Each row comes from the steps of one path. Every step used is in the known rows, and no mark comes twice. Write the path behind each row, first mark first.
Known rows:
A -> T: [ -5  -6  -9  11   2  40  12  12   2  -5   1 -17  11 -12 -14 -13  10   9
   0   4  -4   4  -8 -15  -8   1   5  -1 -23  25   3 -16  -7 -29 -13  -6
 -12   1]
U -> S -> G: [-11  -5  -6  14  11   3  -5  -1   6  -7 -13  -2  14 -18  10  -9   4  -1
  -1  -8 -17  11 -11 -11 -10  -2  -9 -13 -11  13   1 -18  -2 -17 -21  -4
  -5   2]
E -> F -> T -> Z: [-16  -7 -15  24   2  -9  33   4  32  -9   6   2   9 -14 -18  -3   9  11
   6  -6  -3   3  -2  -4  -7  16  -3  -1  -8   2   7 -16 -20 -18 -12   6
  -5   0]
C -> Y -> U -> S -> G: [-21  -7  -8  18  12  12  -1  -3   4 -21 -20  -5  17 -18   9 -10   3  -4
 -11  -9 -22   8 -10  -7 -16  -5  -7 -10  -5  14   4 -15 -10 -19 -21  -1
 -10   1]
S -> U -> Y -> C -> H -> A: [ -9  -3 -14   7   0  36 -14   1   7  -4  -8 -11  13 -19   2 -17   2  -1
   8  -3 -11  11  -3  -1   0 -10  11 -10 -18  -4   4 -10 -19 -20 -22   6
   0   7]
C -> Y: [-11  -3  -8  13   0  -5  -3   2  -5 -17 -11  -8  15 -15  -9 -16   5   1
  -5   0 -13   7  -3   9 -11  -9  -8  -3  -2   7  12 -12 -18 -23 -15  -5
 -14   2]
E -> F -> T -> R: [ -9  -8 -21  14   1  -2   9   1   8   1  -6 -15   3 -12 -17  -7   5   7
   3  -2  -3   2  -6   7  -9  12   6   1 -35   4   0 -12 -39 -21 -13   8
   0   1]
E -> F -> T -> A: [-12  -6  -9  11   1  -9  16   0  22  -1  -9   5  10 -17 -22  -6  10  13
   1  -4  -6   6   1  -4 -13  14   7  -1 -20  -3   7 -20 -25 -20 -24   6
  12  -3]
Z -> T -> F -> E: [ -4  -3 -12  15   5   0 -21   0  16 -16   3  10   8 -15 -17 -16   8  10
  -2  -4   5   3  -5 -12  -9  18   2 -18 -33 -14   6 -10 -15 -27 -15  -9
  -1  -3]
U -> H: [-15  -6 -19  12   6  -2  -5   3  14   3   0 -10  12 -20   1 -17   7  -3
   0  -2  -9   5 -13 -28  -2  -3  -5  -2  -7   2   4 -17  -1 -27 -19   0
  -4   6]
Y -> C -> S -> G: [  2 -11 -10  15   6  -3   6 -10  -5  -9 -14 -14  15 -22  13  -8  -3   1
   0 -11 -21  11  -8 -13 -16  -6  -5  -7  -9  13  -5  -7 -10 -18 -23   0
  -7  -2]
H -> C -> S -> U -> Y -> G: [ -3  -1 -14  12   4 -19  16  -4  -7  -5 -11 -15  19 -19   6 -13  -2   2
 -12  -6 -23   9  -3 -14 -14  -4   5  -4 -10   5   9   1 -19 -30 -13  -3
 -11   1]
C -> Y -> U: [-21  -7 -14  21   3  28   7   2   7 -30 -13 -10  15 -16  -7 -14   3  -3
 -16  -4 -16   0  -2  -2 -16  -6  -1  -2   0   8  10  -8 -22 -29 -14   4
 -18  -1]
Z -> T -> R: [ -2  -5 -15  14   3  32 -11   4   6   4  -9 -30   5 -13  -9 -11   1   5
  -3   4   1   2  -7   7 -10   5  -1  -7 -36   7   2  -7 -24 -24 -10   5
 -15   0]
C -> H: [-13   6 -10  11   2   4  -9   3   6   6  -6  -5   3 -13 -12 -17   9   3
  10  -3  -6   8  -2  -5  -2  -2   1  -4 -17   5   1 -10 -12 -18 -18   2
   0   9]
F -> E: [  1   0 -13  13   4   7 -16   2  13 -14  -1   4  11 -17 -13 -16   3   7
  -2  -6  -4   3  -6 -18  -8   8   1 -12 -25  -8   7 -11 -16 -27 -18  -6
   1  -4]
S -> U -> H -> A -> T -> F: [-15 -12 -11   3   5  22   2   6  10  -5   3   4  13 -16  -8 -14  14   6
   1   6   1   8  -8 -13  -1   2   9  -5 -28  13   8 -14   4 -32 -19  -1
  -3   8]
U -> Y: [  1  -7 -21  13   3 -20   2   8   5  -6   1  -4  16 -15   3 -13   4   2
  -8  -3 -18  10  -9  -3  -8  -8   1 -13   2  -1   9 -19 -17 -25 -12   2
 -16   4]
H -> A -> T -> Z: [ -9  -9  -2  12   2  43  18  15  26  -9   3  -6  12 -15 -12  -7   7  11
   6   4   0   7  -5 -10  -4   2   1   0 -21  25   9 -17   5 -27 -13   0
 -14   1]
T -> Z: [ -2  -6 -10  22   3   6  19   9  27  -7   3  -1  11 -16  -7  -6   4   7
   1  -4  -7   5  -3  -3  -5   1  -9  -4  -1  10  12 -11   0 -22 -11   6
 -16   2]
R -> T -> Z: [ -5 -13 -11  13   4   0  13   5  39   6   5  -3  11 -15 -15  -7  10   4
  -2   1  -7   6  -3   1  -2  -2  -4   2  -4  19  16 -12  -4 -21 -12   3
 -12   2]
E -> F: [-17 -10 -13  23  -1  -9   5   4   0  -4   6  -1   8 -16  -6  -7   4   6
   1  -7  -5   6  -2 -18  -9  10  -6  -2  -9   7   0 -14 -15 -18 -18   2
   1   5]
U -> S: [-16  -5 -15  13   6   9 -18   9  -5  -9 -12   2  13 -16   0 -16   8   0
   0  -4 -10   6  -5  -8  -4   0  -3 -10  -2  10   8 -11  -2 -18 -15  -3
  -3   1]
S -> C -> H -> A -> T: [-19   2  -5   0  -1  60  -2  10   5  -4  -7 -21  10 -14 -12 -16  14   8
  16   7  -2   8  -6 -11   0  -3  11  -5 -35  24   2 -14  -7 -25 -22  -4
  -1   6]
A -> T -> F -> E: [  1  -6 -13   9   5   4 -10   6  11 -18   5  13   9 -13 -20 -16  12  13
  -1  -3   1   5  -7 -15  -8  14   7 -10 -35   1   8 -10 -10 -30 -16 -10
  -2  -2]
U -> H -> C: [-14  -8 -12  14   0   1 -17   5  13 -14  -1 -14  12 -22  -2 -21   2  -7
   3  -1 -10   3 -13 -21  -7   3   0   1 -14  10   1 -12   8 -25 -20   0
   2   3]
U -> S -> C -> H -> A -> T: [-24   1  -6  -1   2  57 -13  13  -1  -5 -11 -16  11 -14 -10 -17  16   7
  18   5  -3   9  -7 -11   2  -2  12  -6 -31  24   3 -13  -4 -22 -22  -5
   3   6]
Y -> C -> S -> U -> H -> A -> T: [-16 -12 -14   3   4  54   0   6  -5  -5  -7 -22  18 -21   0 -16   6   3
   3   3  -5   7 -11 -27  -3  -5  14   3 -25  21   1 -11  -2 -30 -22  -1
  -1   3]
Z -> T: [-14  -1  -9  19   2  33  -7   3  10  -5  -4 -22  11 -14  -8 -14   4   5
  -2   4   3   3  -5  -9  -9   9  -3 -14 -22   2   2 -15 -14 -24 -12  -5
 -10  -2]
A -> T -> Z: [ -6  -7  -8  19   3  31  28  14  23  -7   6  -9  11 -12 -14  -8  10  13
   2   1  -3   5  -6  -9  -6   3  -2   1 -12  24  10 -13   2 -25 -10   1
 -19   1]
H -> U -> S -> C -> Y: [-12   2 -14  12   1  12 -17   4 -10 -30 -20 -10  21 -14   1 -15   9   1
  -1  -2 -20   5  -7  10  -9 -11  -8  -9  11   6  13  -3 -19 -11 -19  -2
  -6   0]
R -> T: [ -7 -13 -13   5   2  -1  -8   0  21   9   0  -8  11 -15 -15 -13  12  -2
  -5   5  -9   6  -4  -3  -4  -4   4  -1 -15  20  11 -14 -15 -25 -15  -3
  -5   2]

Write each row's path:
[ -9  -9 -12  18   3   1  -6   2  10 -10   2   2   7 -14  -9 -13  10   7
   0   2   3   5  -3   1  -8  12  -3 -16 -22  -1   5 -11  -8 -26 -11  -4
 -11   1] | Z -> T -> F
[ -1  -2 -23  17   0   5  -5   1   2  -1  -3 -15   7 -14  -1 -19   7   1
   8 -10 -18   9  -5   1  -2 -10   3  -7  -3  -2   1  -6 -27 -16 -16   2
  -8   6] | U -> Y -> C -> H
[-17   2 -16  11   2  -1 -14   3 -12 -23 -19 -16  20 -15   2 -15  13   1
   3  -3 -19   7  -4  14  -5 -11  -8 -14   9   6  18  -6 -18 -14 -20  -3
 -10   2] | U -> S -> C -> Y
[  2 -10 -15   5   6 -19 -22  -2  23  -8   6  18   8 -15 -22 -16  13   6
  -4  -2  -4   5  -4  -8  -6  10   5  -9 -29  -2  12  -9 -15 -28 -17  -8
   3  -1] | R -> T -> F -> E
[-27  -4 -24  17   6  16   2   0  13 -17 -10 -22  17 -20   6 -17  11  -7
  -8  -5 -17   1 -12 -19  -7 -10  -3  -3   6   2  10  -9 -15 -27 -21   4
 -11   4] | S -> C -> Y -> U -> H
[-11 -17 -17   4   4  20  -1   2  -4  -9  -3  -1  15 -19  -2 -14  12   6
   3   1  -4   8  -7 -13  -3   0  11  -2 -23  12   5  -5   0 -30 -20   0
  -1   5] | Y -> C -> S -> U -> H -> A -> T -> F
[ -1 -12  -5   0   2  -1  -6   1  29  16 -10   2  13 -18 -19 -11  11   5
  -8   3 -10   8   2   1  -9  -3   5   2 -16  14  17 -16 -10 -23 -23   5
   3  -1] | R -> T -> A
[  0   0 -26  18   1  13  -1  -1   0   0  -3 -15  11 -14   1 -18   5   1
   5 -10 -18   7  -4   3  -1 -10   6 -11  -2  -7   4  -3 -29 -16 -17   8
  -5   8] | S -> U -> Y -> C -> H
[  3  -4 -14  11   5 -14 -17   1  14 -17   4  20   9 -16 -15 -16   9   9
  -1  -6  -2   5  -4 -11  -8  12   1 -14 -26 -10   9  -9 -12 -28 -17  -7
   0  -2] | T -> F -> E
[  1  -5 -21   8   3  12   7   1  14   0 -10 -20   4 -12 -16 -11   5   5
   2   2  -5   1  -7  15  -9   4   7  -3 -35   5   4 -11 -33 -26 -11   8
  -7  -1] | F -> T -> R
[  3   2 -10  14   3  -4  14   0   7  -3  -8  -3  10 -13  -1 -14   0   5
  -9  -5 -20   9  -7 -17 -14  -7   1   0 -12   5   0  -4 -25 -25 -10  -7
 -12   1] | C -> H -> U -> Y -> G
[ -9  -3  -2  12   2  24  -4   3  20   2 -12 -10  12 -18 -13 -11   6  11
  -5   2  -1   6   0  -3 -13   7   0 -10 -21   0   9 -17  -9 -23 -19   3
  -2  -4] | Z -> T -> A
[-16   0 -24  18   6  33  -7   5   5 -24 -16 -17  17 -18   9 -12  14  -1
   2  -7 -18   0  -4  -6  -5  -3   1 -19   5   6  12  -2 -15 -18 -20   5
  -5   0] | Y -> U -> S -> C
[-17  -7  -8  11   5  46  21  11  28  -3   3 -10  16 -17  -7  -8   8   8
   3   3   0   6  -9 -18   0   0   3   2 -16  19  12 -15   7 -28 -16   4
  -9   5] | S -> U -> H -> A -> T -> Z
[ -1  -3 -24  14   4  -8   7   3   4  -4   0  -6  22 -14   6 -11   4   2
 -13  -4 -19   8  -7   1  -7  -9   5 -17   5  -6  14 -13 -22 -24 -14   8
 -13   8] | S -> U -> Y
[-20  11 -17  10   3   9 -19   4  -1   0 -14 -13   8 -14  -2 -17  17   2
  19  -6 -12   7  -3   1   4  -4   0 -14  -5   3   7  -2 -13 -10 -23   2
   4   9] | U -> S -> C -> H
[-14  12 -16  10   0  11  -6   1   6   1  -9 -18   7 -14  -4 -15  15   4
  17  -4 -10   7  -2   2   1  -4   1 -13 -10   2   5  -4 -18 -14 -23   4
   1   9] | S -> C -> H
[-11  -7  -4   8   8 -22  -9  -7   2  -7 -13 -13  15 -24  11 -13  -2  -4
   2  -5 -18  12 -15 -22 -15  -1  -3  -1 -16  14  -6 -12   8 -22 -27  -1
   3   2] | U -> H -> C -> S -> G
[ 19 -15 -25  24  -2  23   2   3   2 -23   0  -7  17 -16   7 -14  -5   1
  -8  -9 -24   4 -11  -5 -15 -11   2  -6   7  -1  -1  -6 -28 -19 -11   3
 -15  -4] | H -> U -> Y -> C
[ -8  -2  -7   2   4  15 -20   6  14 -12   2  16   6 -14 -23 -19  13  12
   8  -1   5   7  -6 -13  -3  12  11  -9 -45   1   4 -11  -9 -30 -20  -9
   6   2] | C -> H -> A -> T -> F -> E
[  9 -15 -23  14   1  -5  -7   2 -19 -17 -11  -4  19 -20   7 -14  -6   3
  -5  -8 -23   8  -9  -9 -15 -10   6  -1  10   3  -3   2 -18 -18 -15   3
  -8  -5] | H -> U -> Y -> C -> S
[-12   1 -12   0   6  21 -28   7   6 -16  -5  11   9 -14 -16 -19  20  12
  14  -3   0   7  -7 -11   0  12  11 -15 -38   0   9  -6  -9 -23 -23  -9
  10   2] | U -> S -> C -> H -> A -> T -> F -> E
[-18  -6  -9   0   3  20 -13  10   1 -10  -6   3   8 -14  -9 -16  22   8
  17   3  -3  10  -5  -2   2   3   8 -10 -29  16   7 -10   2 -23 -20  -4
   0   8] | U -> S -> C -> H -> A -> T -> F
[-11 -13 -14   3   5  60  -1  10  10   0  -9 -28   7 -16  -9 -13   4   1
  -4   6  -3   2 -14 -12  -7  -4  11   7 -43  25   1 -11 -13 -35 -15   7
 -12   3] | Y -> U -> H -> A -> T -> R
[-29  -9 -14  19   6  24 -19   7  -5 -35 -20  -3  16 -18  -2 -20   4  -7
 -10  -5 -17   1  -6  -1 -12  -1   1  -3   3  14   9  -5  -7 -22 -15   1
  -6  -1] | H -> C -> Y -> U -> S
[ -4  -4 -25   8   6 -24   2   2 -10  -2  -6  -3  25 -16   8 -10   2   3
 -11  -4 -20  11  -7  -2  -7  -9   8 -13   9  -5  12  -6 -17 -22 -16   8
  -9   6] | C -> S -> U -> Y
[-11  -5  -4  13  -4  -3 -14   3  -5 -29 -11 -11  15 -17 -11 -20   1  -2
  -2   1 -14   6  -4  12 -14  -4  -5   0 -10  13  10  -9  -9 -23 -17  -4
  -8   0] | H -> C -> Y
[-18  -1  -7   8   4  46   7  16  19  -7  -5 -11  12 -14  -9 -10  16  11
  17   1  -2   8  -6  -5   3   1   3  -4 -16  24  10 -10   4 -18 -18   3
  -7   5] | U -> S -> C -> H -> A -> T -> Z
[ -3  -7  -9   4   4  17 -15   6  13 -19   3  15   9 -15 -19 -16  11  12
   1   0   3   6  -6 -17  -7  12   9 -10 -40   1   8 -13  -8 -32 -19 -10
   2  -2] | H -> A -> T -> F -> E
[-24 -10 -22  19   8  20   4   2  20  -7  -4 -12  12 -20   3 -16   6  -7
 -10  -5 -10   0 -12 -33  -7  -2   0   0  -2   2   3 -13  -7 -31 -18   6
  -8   4] | Y -> U -> H
